Each row was made from one walk, in order. Every step used is in the known rows, and no mark comes twice. Write each row's walk.
Known rows
fupim-fifom-fozep-kuze: [ 16   0   5   2  21   7  -8  -6  -6  -7 -23  -8   5 -23  -6  -6   9  -2
 -16  -6 -14  -6   0   8   2   2 -12   1  -2 -15   9   7  14 -11  -2  -1
   5  -5   9  -6  10]
vabop-butov: [  0   1   6  -2 -10   5  -8   7  10  -1 -13   5   6  -3   0  -2   2   5
  -4  -9  -5  -6  -6   2   1  -2   1  10   4 -12   9  -5   1   3   9   2
   8   2   8   4 -14]
fezap-fupim-fifom-fozep-kuze: [ 15   2  -2   0  20  13  -3   2 -10 -14 -17  -7   1 -27  -7 -15  14  -8
  -6   1 -15  -7  -2   6  -5   1 -11  -6  -5   5   7  11  15 -12   0   1
   5  -9   4 -14  10]
seve-bapim: [ 5 -4  9  9 -1 -6 -9  2 -7 -9 -4 -9  0 -9  3 -5 -8  8  2 10 -9  9  5  0
  1  0  7 -1 14  6 11 -8 14 -2  5 10  1 11  1  8  9]
kuze-fozep-fifom-butov-vabop: [  4  -8   4  -3  -3  -4   0  -7   0  11  -4   0   4   5  16   2   5  10
  -3  -1   0 -10  -2   2  -1  -9  -7  16 -18   5 -10   2  -1 -12  -2  -5
   0   5  -3  -1  -3]
vabop-butov-fupim-fezap-tiparas: [-14   0 -14 -14 -13  23  11   7  -4  -8  11  17  -4  -1   4  -5  14  -8
   3  -2   0  -1  -8  -2   0  19   4   4  11 -12  -8  -4 -29  19   3 -14
  -7   5   4   5 -27]
kuze-fozep-fifom-vabop-butov-fupim: [ -3  -9   4  -7 -16   1  -2  -5   3  12  13   7   2   5   9   2  12   2
   9   4  -4 -10  -6  -1  -1   9 -10  18  -7   2 -16   0 -19  -4   3  -8
   4  10   1   8 -21]
vabop-butov-fupim-fifom: [ -6   2 -10   0  -2   9  -6  13  11   0  -2   8   8 -12  -7   4  -4  -2
   2  -4   3 -13  -3   2   5  14  -4   3   8 -31   4 -10 -20   2   3  -9
   7   4   4  -1 -15]
fezap-fupim-fifom: [  5   5  -8   5  14   7  -2  10  -6  -5 -13  -9   3 -12 -11  -9  -1  -1
   4   1  -4  -2   6   0  -1   4  -4  -4  -5   5   9   4   8  -8   3   4
   2  -9  -1 -13  10]
tiparas-fezap-fupim-butov-vabop: [  2   9 -22  -4 -12  13  13   6  -5  -8  -2   7 -11  11   6 -17   5 -12
  -1   7  -7  -8  -1  -6  -9 -32  -4 -18   7  13   8   5  25   1   1  -4
 -11   1  -2 -15  -3]
bapim-seve: [  5   1   8  14   8  -5  -8   4  -2  -9   8  -7  -2 -13   0  -8 -12   2
  -2  -4  -5   4   5   1   2   2   6   2   6   2  11 -21  11   0   7  14
   9   3   1   4   7]
vabop-butov-fifom-seve: [ -3   5  -3   3  -6  -7  -2   6  10  -4  -2  10   6   0 -10  14  -7   6
   1  -8   8   0 -10   1  -5  11   5  -4   4 -10   3 -12   3   7  -3   0
   9  -2   6   2  -3]
tiparas-fezap-fupim-butov: [  4   9 -12  -3 -16  14  14   5  -8 -12   2   2 -11   3   4 -19  11 -15
   5   4 -12   2   1  -6 -10 -22   0 -12   5  19  11   7  25   2   5   6
 -12  -3  -1  -9   0]
fezap-fupim-fifom-bapim: [  6  12  -8   7  14 -10  -1   8  -8 -10  -4  -6  -3  -9 -18   0  -6   1
   8  -3   6   2   8   1  -5   2  -3 -11  -1   7   4   0  12  -6  -2   6
   5  -9  -2 -10  16]
kuze-fozep: [ 12   2  11   1   3  -2   3  -2  -1  -2 -14  -4   0  -4   5 -10   7   2
   0  -7 -15   2  -1  -5   6  -8   5  13  -5   6   2   4   8 -10   0  10
   1  -1   8   8   5]
kuze-fozep-fifom-butov-fupim: [  2  -9   7  -3  -8   2   3  -5  -1   5  13   1   2  -5  13   1   9   1
   6   1  -1  -4  -1  -1   1   6  -1  16 -13   4 -13   3 -17 -12  -2   0
  -3   4  -5   8  -6]
kuze-fozep-fifom-bapim: [ 12   5  17   2   1 -14   5 -13  -9  -6   1   1 -11   3   3   2   6  10
   6  -5  -3   4   9  -2  -2 -12   3  14 -11  14 -15  12  10  -7   0   6
   5   7  -1   9   7]
butov-fupim-fezap: [ -5   4  -5  -4   1  17   3   1  -6 -12  14   5  -6   0   5  -1   8 -12
  -4  -3   1  -2   0  -7   7  11  12  -2  13 -14  -8   1 -24   5  -4  -2
 -11  -1   0   9 -13]
fezap-fupim: [  7   3   0   1   2   9  -1   8  -7 -10  -8  -6  -2  -6  -3 -13   4  -3
   3  -1  -8   1   2  -3  -2  -5   5  -3   0  15   6   7  10  -7   5  10
  -1  -7   0  -5   3]
butov-vabop-fifom-fozep: [  3   3   1  -8  18   6  -4   2   3   9 -21  -5  -6  12   5  -5  -1   2
 -26  -2   1 -13  -2  -3  10 -26  -9 -17   6 -19  -3   4  12   1  -8  -4
   6 -12   4  -3   9]
vabop-butov-fupim-fifom-bapim-seve: [ -6   7 -10  10   1 -13  -7  15  10  -7  21  10   1 -19 -11   8 -15  -1
  10  -4  14  -8  -1   5   0  17  -3  -5  13 -26   0 -30 -13   7   0  -6
  18   8   0   1  -6]
fifom-seve: [  5   6   7   8   6 -11  -5  -2  -3  -6  10  -3  -3   1  -7   9 -11   5
  -1 -10   5   7   0  -5  -1   4  13   2   5   4   4  -6  13  -5  -3   8
   6  -7   4   5   4]
butov-fifom-seve-bapim: [  2   2  -1  13   5 -19  -3   1  -5 -11   7  -3   0  -3  -9  13 -16   8
   6   8   6  14   1  -2  -4  12  10 -16  12   8   3 -15  14   2  -8   7
  -1   5   0   4  20]
fifom-seve-bapim: [  3   0   7  14   3 -20 -10   0  -9 -10  19  -5  -5  -7  -3   6 -16   8
   8   5   3  13   1  -2  -5   8  14  -2  16  13   6 -15  18  -2  -3   8
   8   5   0   9  10]
kuze-fozep-fifom: [ 11  -3  16   0   3   3   5 -12  -8  -2  -8  -1  -5   1  10  -6  11   9
   2  -3 -15   0   8  -2   1  -9   2  20 -15  13  -9  16   7  -9   5   4
   2   7   0   7   1]
tiparas-fezap-fupim-fifom-bapim-seve: [  1   8 -17   9  16  -8  10   4 -16 -12  17  -1 -16  -8  -7  -7  -7  -5
  14  -1   4   9  12  -4 -11   7  -6 -19   2  14   7 -14  23   0   3   6
  -2  -4  -5  -6  17]
vabop-fifom-seve: [ -2   6   9   2  13 -13   1   1   1   8   6  -3  -7   8  -8   4 -13   2
  -4  -2   8  12  -2  -5   4  -4  10  -7   6   3   0  -7  11   7 -11   7
   6 -16   2   7  12]
fozep-fifom-fupim: [ -3 -11  12   0  -1   2   1 -12   8   4  -3  -2   5   7   4  10  -3   5
   9  -1   1   7  12   2   4  -2  10  10 -17   6  -1  28 -10  -7  11   1
  -5   7  -9   2   0]
fezap-fupim-fifom-vabop-butov: [ -5  -1 -14  -1  -2   0 -10  13   2   9  -6  -5  11  -7 -11  -4   1   0
   6   2   2  -8  -6   3  -7  17 -17  -1  -2   1   9 -11  -2  -2   5  -4
   7  -9   2 -13  -6]
fozep-kuze: [ 14  -2  10   2   5   4   1  -6   0  -6 -16   1   5 -13  -2  -9   2  -5
  -9   4 -16   5  -7   6   0  -6   8  10   3   4   7   3   9  -5  -2   3
  -5   7   9   0  -1]
fezap-fupim-fifom-fozep: [ 10   4  -3   0  19  13  -7   7 -11 -11 -14 -13  -1 -17  -7 -10  11  -2
  -4  -7  -8  -9   5   0  -1   1 -13 -10  -5  -1   7  10  14 -11   4   6
   7 -16   1 -12  12]
fozep-fifom: [  5  -3  14   2   3   9  -3 -10  -9  -3  -7  -4  -5   7   2   2   2  12
  -5  -2  -6   0  13   1   0  -7   4  11  -7   4  -4  16   6  -3  10   4
  -2   8  -4   3  -2]
butov-fifom-fupim-fezap-tiparas: [-13  -5 -12  -9   0   8  20  -3   3  -2 -10   6   5   9  -3   9   3  -8
   8  -2   5  20   1  -1   5  18  10 -10  -9   4   2  16 -23  12  -1  -3
 -24  -5  -3  -2   9]

Write each row's walk
[ -5  -9   8  -4 -16   1 -13  -7   1  14   1   0   5  13   2   7   5  11
  -1  -1   1  -6  -1   4  -6   8 -11  15  -4   0  -4   1  -4   3  12  -5
   4   8  -1   3 -20]
fozep-fifom-vabop-butov
[ -5   2  -5 -10   2  18  14  -4 -21 -10  -3   2 -10   7   3  -9  14  -3
  -5  -6  -6  13   3  -4   0  11   7   5   2   8  -2   7  -6  15   3  -1
 -17  -5   3   3  -4]
fupim-fezap-tiparas
[-10  -3   2  -4   0   2   4  -5  10  -2   3   0   6   4   6   5   3  -9
   5  -7   4   9   1  -1   7   9  14   3  -6   1   6  16 -22   1   2   2
 -10  -6  -2   7  -3]
fifom-fupim-fezap
[  9  10   0  -5  -4   2   1   1  11   2 -19   3  -1   0   5 -15   6 -12
 -27  12 -10 -16 -14   7   2 -45  -9 -15  11  -9   2   1  21   7 -14 -10
   7   1   6 -13   3]
fupim-butov-vabop-fifom-fozep-kuze
[ -2  -9   1  -2  -2   2  -8  -5   0  11  -2  -2   7  10   9   9  -4  12
 -11  -1  10 -11   3   5  -3  -6  -6   7 -11  -5  -5   1  -2  -7   2  -7
  -2   4  -8  -5  -6]
fozep-fifom-butov-vabop
[ 20  -2  15  -2   9  11  -6  -8  -6 -12 -17  -5   0 -17   3 -11  16  -6
 -19  -7 -19  -3  -7   4   1  -8  -3   2   2  -4   5  11  17 -10   0   4
   3  -2  11   2   2]
fifom-fozep-kuze
[-15  -8  -3 -10 -17  12  -6  -6  -3   6  22   8   0  12   7   7  14   0
   0   2   7  -9  -4   0  -5  20  -8  10   3  -6 -16  -1 -28  11   5 -13
  -2   8  -4   8 -31]
fozep-fifom-vabop-butov-fupim-fezap
[-16  -3  -3 -10   0   4   4   6   5  13  17  -1   1   2   7   0   4 -12
  -8   5  14   5 -10  -3   7  13   3  -8   7 -13  -6 -14 -29  12 -14  -1
 -10 -18  -4  10  -4]
vabop-fifom-butov-fupim-fezap
[  9   1  14   4   5  -9   4 -14 -10  -3  12   2  -9   1   5   4   4  10
   7  -5  -6   3   4  -4  -3  -3   7  17 -14  19 -14  10  11  -9  -1   4
   7   3   0   8   3]
kuze-fozep-fifom-seve
[ -1   2  -1  -1  -8   4  -2   8  12  -2 -21   6  10  -1  -5   5   0   5
  -4  -6  -2  -3  -7   3   0   4  -1  -2   3 -16   7  -6  -1   7   4   1
   2   2   7   1  -4]
vabop-butov-fifom
[ -8   4 -11   5   1  -2  -7  11  10  -1  15  11   5 -11 -11  12 -11   0
   7  -6  11 -10  -6   0   1  20   1   1   9 -26   0 -15 -15   2  -3 -11
  13   0   3   0 -14]
vabop-butov-fupim-fifom-seve
[  0  -8  11  -5 -15  -4  -4  -9   1  14  -1   3   3   7   8  -1  14  10
   5  -1  -8  -6  -5   2  -4   3 -12  22 -12  10  -9   3  -3  -4   6  -3
   6   7   3   7 -14]
kuze-fozep-fifom-vabop-butov
[ -9   1 -13 -11  -1  24  15   1 -17 -11  13   7 -11   3   3  -5  11 -12
   0   0   1   7   2  -7   5  16  10  -2  10  -5 -10   4 -26  13  -2  -8
 -19   0   0   5 -12]
butov-fupim-fezap-tiparas
[  2   9 -12   2 -22   0   0  12   4  -2  -5  -6   7   3  -9  -6   5 -12
   2  11  -3  -2  -9   1  -8 -11  -8 -18   5  15   7  -5   9   4  -4   6
  -4  -6  -1 -16   5]
fezap-fupim-butov-fifom-vabop
[ 17  -1   7  -2  10  10   0  -6  -1 -12 -26  -2   3 -13  -3  -2  12  -5
 -17  -2 -14   0  -7   5   1  -2  -4 -12   1  -8   3   9  13  -5  -5   4
  -5  -2  10  -2  13]
butov-fifom-fozep-kuze
[  2  -4  13  12   3 -12  -8 -11 -16 -10  22  -3  -9   0   1   9  -9  15
   9   9   3   9  11   1  -9   6  10   5   4  20  -7   0  17  -1   4   2
   6  15  -8   8   5]
fozep-fifom-seve-bapim
[ -8   3   6  -2 -10  -9   6   5  26  14  -8  -3   7   7  -1  -2  -8 -12
   3   8   2   9  -4   1  10 -25   7  -9   0   0  10   9  -5   8  -6   5
  -1  -9  -4  -2  10]
vabop-fifom-fupim-butov
[ -9   0 -11   8  -2  -9 -10  12   5  -5  22   9   4 -17  -8  10 -14   3
  14   7  10  -5  -5   2  -2  24   1  -3  18 -18   2 -23 -10   3  -2 -11
  13  11   1   3  -9]
vabop-butov-fupim-fifom-seve-bapim
[ -4 -11   5  -2  -8   8  -5  -3  -1   5  16  -2   4   0   7  10   0   2
   0   1   8  -4   3   2   0  11   1   8  -5  -7  -9   2 -20  -6   3  -1
  -7   4 -10   4 -11]
fozep-fifom-butov-fupim
[  7  10   9  16   6 -25  -6   2  -4 -13  16  -4  -8  -9  -8   4 -17   4
   3  -8   8   9   7   1  -2  -1   8  -5  10   2   3 -24  14   2   1  15
  13   3   0   7  14]
fifom-bapim-seve
[ -2   3  -4  -3  14   1   0   4   7  14 -20  -1  -2  17   1  -3 -11   4
 -18   5   5  -7  -2  -2   9 -24   0 -11   6 -12  -1  -2   6   5  -9  -5
   0  -5   2  -5   7]
butov-vabop-fifom
[  2  -1   2  -1 -13  -7   9  -8  16   6  -6   7   4   8  13   0   2   0
   8   7  -5  -9   2   3   2 -31   0  10 -19  10  -7  22  -3  -9  -1  -9
   3  14  -6  -7  -2]
kuze-fozep-fifom-fupim-butov-vabop
[-11   3  -7  -8 -11  16   0   8   5  -8  12  15   0  -3   6  -1  11  -9
  -1  -4   2 -10  -8  -2   2  13   6   5  12 -20  -5  -6 -27  12   2  -9
   1   4   4  10 -28]
vabop-butov-fupim-fezap
[  0  -9  11  -1  -6   1 -11 -12  -8  11   1  -9   1  16   1   6   1   9
  -5   0   1   0   6   0  -2   5  -6  11  -5   7  -5   7   0  -3   8   2
  -4   4  -3   2  -6]
fozep-fifom-vabop
[ -6 -10   4 -11  -2   8  23 -17  -8   0   4   7  -5   6  14  -3  18   0
  16   0  -8  14   6  -1   1   7   7  19 -25  25 -14  30 -19   2   5  -6
 -13   5  -5   5  -1]
kuze-fozep-fifom-fupim-fezap-tiparas
[  3 -10  15  -1  -1  -3   8 -13   7   5  -3   1   3   2  10   2   6   4
  14  -1  -8   5   7  -1   5  -6   6  18 -24  15  -6  26  -9 -13   5   2
  -2   6  -4   6   3]
kuze-fozep-fifom-fupim
[  5  13  -7   3 -14  -1  -4   6  10  -1 -16   1   4   9   2  -5  -6  -2
 -15   3  -2 -16  -4   2   1 -39  -1  -6  10 -10   8  -3  15   2  -3  -4
   5   7   2 -14  -4]
fupim-butov-vabop
[  1   2 -17  -1  13  15  12   2 -14  -5  -5  -2  -9  -1  -3 -11   4  -6
   6  -1  -6   5   8  -7  -6   4  -6 -11  -3   9  11   7  18  -5   5   3
 -14  -8   0  -8   8]
tiparas-fezap-fupim-fifom
[ -3   1   9   7  10 -20  -3   2  -4   4  13  -5  -9   0  -4   1 -17   5
   3  12   6  17   0  -3   0   1  10 -11  15  12   1 -16  16   8 -10   7
   7  -5   0  11  18]
vabop-fifom-seve-bapim
[ -7  -3  -8   2  -3  -6 -17   5   8  18 -11  -6  16   0 -11   7  -5   6
  -3  -6   5  -6  -5   4   0  19 -18   7   2 -19  12 -16  -5   0   3  -5
   7  -4   6  -5  -9]
fupim-fifom-vabop-butov
[ -5  -3 -12   3   4   1 -11   5   1  12   5  -7   9   0 -11   9 -10  -6
   0   1   9  -6   1  -3   9  22  -9  -5   9 -23   2 -11 -21  -5  -4  -5
  -5  -3   1  -4  -3]
butov-fupim-fifom-vabop
[-19  -7 -17 -14 -21  12   2   5  -5   9  18   9   2  10   1   0  12  -9
   2   0   7   0 -14  -2  -1  29  -7   3  12  -8  -7 -13 -32  18   2 -15
  -9   0   5   3 -28]
fifom-vabop-butov-fupim-fezap-tiparas
[ -4   6  -5   0  17 -11   0   2   6  13  -2   2  -6  17  -4   6 -19   5
 -13   2  14  -3  -4  -4   5 -16   5 -13   7  -6  -5  -9  11   5 -15  -7
   5  -9   2  -3   9]
butov-vabop-fifom-seve
[  8   0   2  -8  19   7   0  -3   4   7 -23   1  -4   2   5 -10   4  -3
 -28   5  -6 -11  -9   3   6 -25  -9 -14   5 -12  -3   4  14   0 -13  -9
   3  -5   8  -5   7]
butov-vabop-fifom-fozep-kuze
[ -1  -2  -5   6   7  -7 -14   0  -1  15 -11 -15  12   3 -12   7  -9   4
  -6  -4   4  -1   2   0   4  15 -13   3   1 -13  12 -10   0  -5   0   2
  -1  -8   4  -6   5]
fupim-fifom-vabop
[-13 -11   1 -10  -1  14  16 -15  -8  -2   5   5  -4  12   7   5   9   0
  10   0   2  15  12   1   0  11   9  10 -18  16  -9  31 -21   8  10  -8
 -18   5 -11   2  -6]
fozep-fifom-fupim-fezap-tiparas
[  5  -8  12  -2  -5  -4  -2 -13  -7  11   0  -6   0   9   8  -1  10   8
   2   0  -8   0   2  -3   0   0  -8  19 -13  15 -10   7   1  -9   3   2
   0   5   1   7  -3]
kuze-fozep-fifom-vabop
[ -5  -3 -28  -5   9   8   8   7  -7   7  -2  -1   0   2   3  -4  -1  -4
   0   1   7  -6   1  -3  -8   3 -13 -15  -6   1  10  -5  11  -8  -2  -7
 -14 -10  -4 -16   4]
tiparas-fezap-fupim-fifom-butov-vabop
[ -3  -3 -19  -3   5   9   8   5 -10   3   2  -5   0  -5  -1  -7   3  -7
   6  -2   2   4   2  -4  -9  13 -10  -9  -6   7  14  -4  10  -8   2   3
 -15 -14  -3  -9   6]
tiparas-fezap-fupim-fifom-butov
[  7  14  -8   2 -15   6   5  13   3 -14 -12  -2   2  -5  -7 -11   4 -10
   3   9  -8  -2  -4   1  -7 -19   0 -17   4  13   8   3  13   3  -2   8
  -2  -3  -2 -16   9]
fezap-fupim-butov-fifom
[  6  11   1  16   8 -23  -1   4   0 -13   4  -2  -4  -5 -13  12 -17   4
   2  -4  11  11   5   2  -2   4   5 -19   8  -2   1 -22  11   6  -5  14
   4   2  -1   2  24]
butov-fifom-bapim-seve
[ -9  -6   1  -5  -1   0   0  10  10  18   8  -5   5   0   1   0  -7  -8
  -5   5  12   5  -8  -2   9   6   2  -8   7 -14  -1 -15 -21   4 -12   3
  -6 -16  -3   6   2]
vabop-fifom-butov-fupim
[-15  -2  -7  -7 -10   2   5   4  22  -1  -8  12  14   2   1  11   4  -5
   6  -5   6   3  -8   3   2  15   5  -3  -6 -12   5   5 -24  11   2  -5
  -5  -1   2   3  -8]
vabop-butov-fifom-fupim-fezap
[ 11   4  16  11   5 -21   3 -10  -9 -10  15   1 -13  -6   5   0  -1  10
  11  -3  -3   5  10   1  -5  -7   2  11 -10  18 -14  -5  13  -4   2   9
  13  12  -4  10  11]
kuze-fozep-fifom-bapim-seve
[ -8  -6   9  -4   7  -6   6   1  20  17 -11  -6   5   8  -2   2 -11  -5
   3   3   5  14   1  -1  13  -7  10  -5  -5   0   7  12 -11   2  -3   6
  -5 -13  -2   4  12]
vabop-fifom-fupim
[ -9  -7  -5  -5 -20   1 -13   8  11  14  11   2  11   6  -3   6  -2  -4
   1  -1   7  -9 -13  -1   3  16  -8   3  14 -17   1 -17 -22   2   2  -6
   2   1   6   4 -24]
fifom-vabop-butov-fupim
[  5   4  15  14   6 -17  -4  -8 -11 -12  19  -2 -13  -2  -3   7 -11  12
   4  -3   7   6  15   4  -7  -2   5   2  -1  10  -9  -8  14   2   7   8
  12  12  -9   6   8]
fozep-fifom-bapim-seve
[  4  -2  12   0 -17  -7   9 -10  13   2  -1   3   5   1  11  -2   8  -2
  14   4 -11   1   3   2   2 -21   5  16 -20  16  -3  24  -4  -8   4   1
   2  10  -5   0   0]
kuze-fozep-fifom-fupim-butov
[ -5  -2   0   0 -14  -1   1  -7  18   5  -4   4   6  14   6   8  -6   1
   2   8   4  -9   6   6   1 -30   3   2 -11   2  -1  24  -4  -2   5 -10
   0  14 -11 -13  -5]
fozep-fifom-fupim-butov-vabop
[ -2  10  -3   7  17 -23  -1   6   6   6   3   1 -10   9  -4   2 -24   5
 -10   4  16  -2   1   1   4 -20   0 -19  11  -7  -4 -23  13  10 -12  -2
  12   0  -2  -1  17]
butov-vabop-fifom-bapim-seve
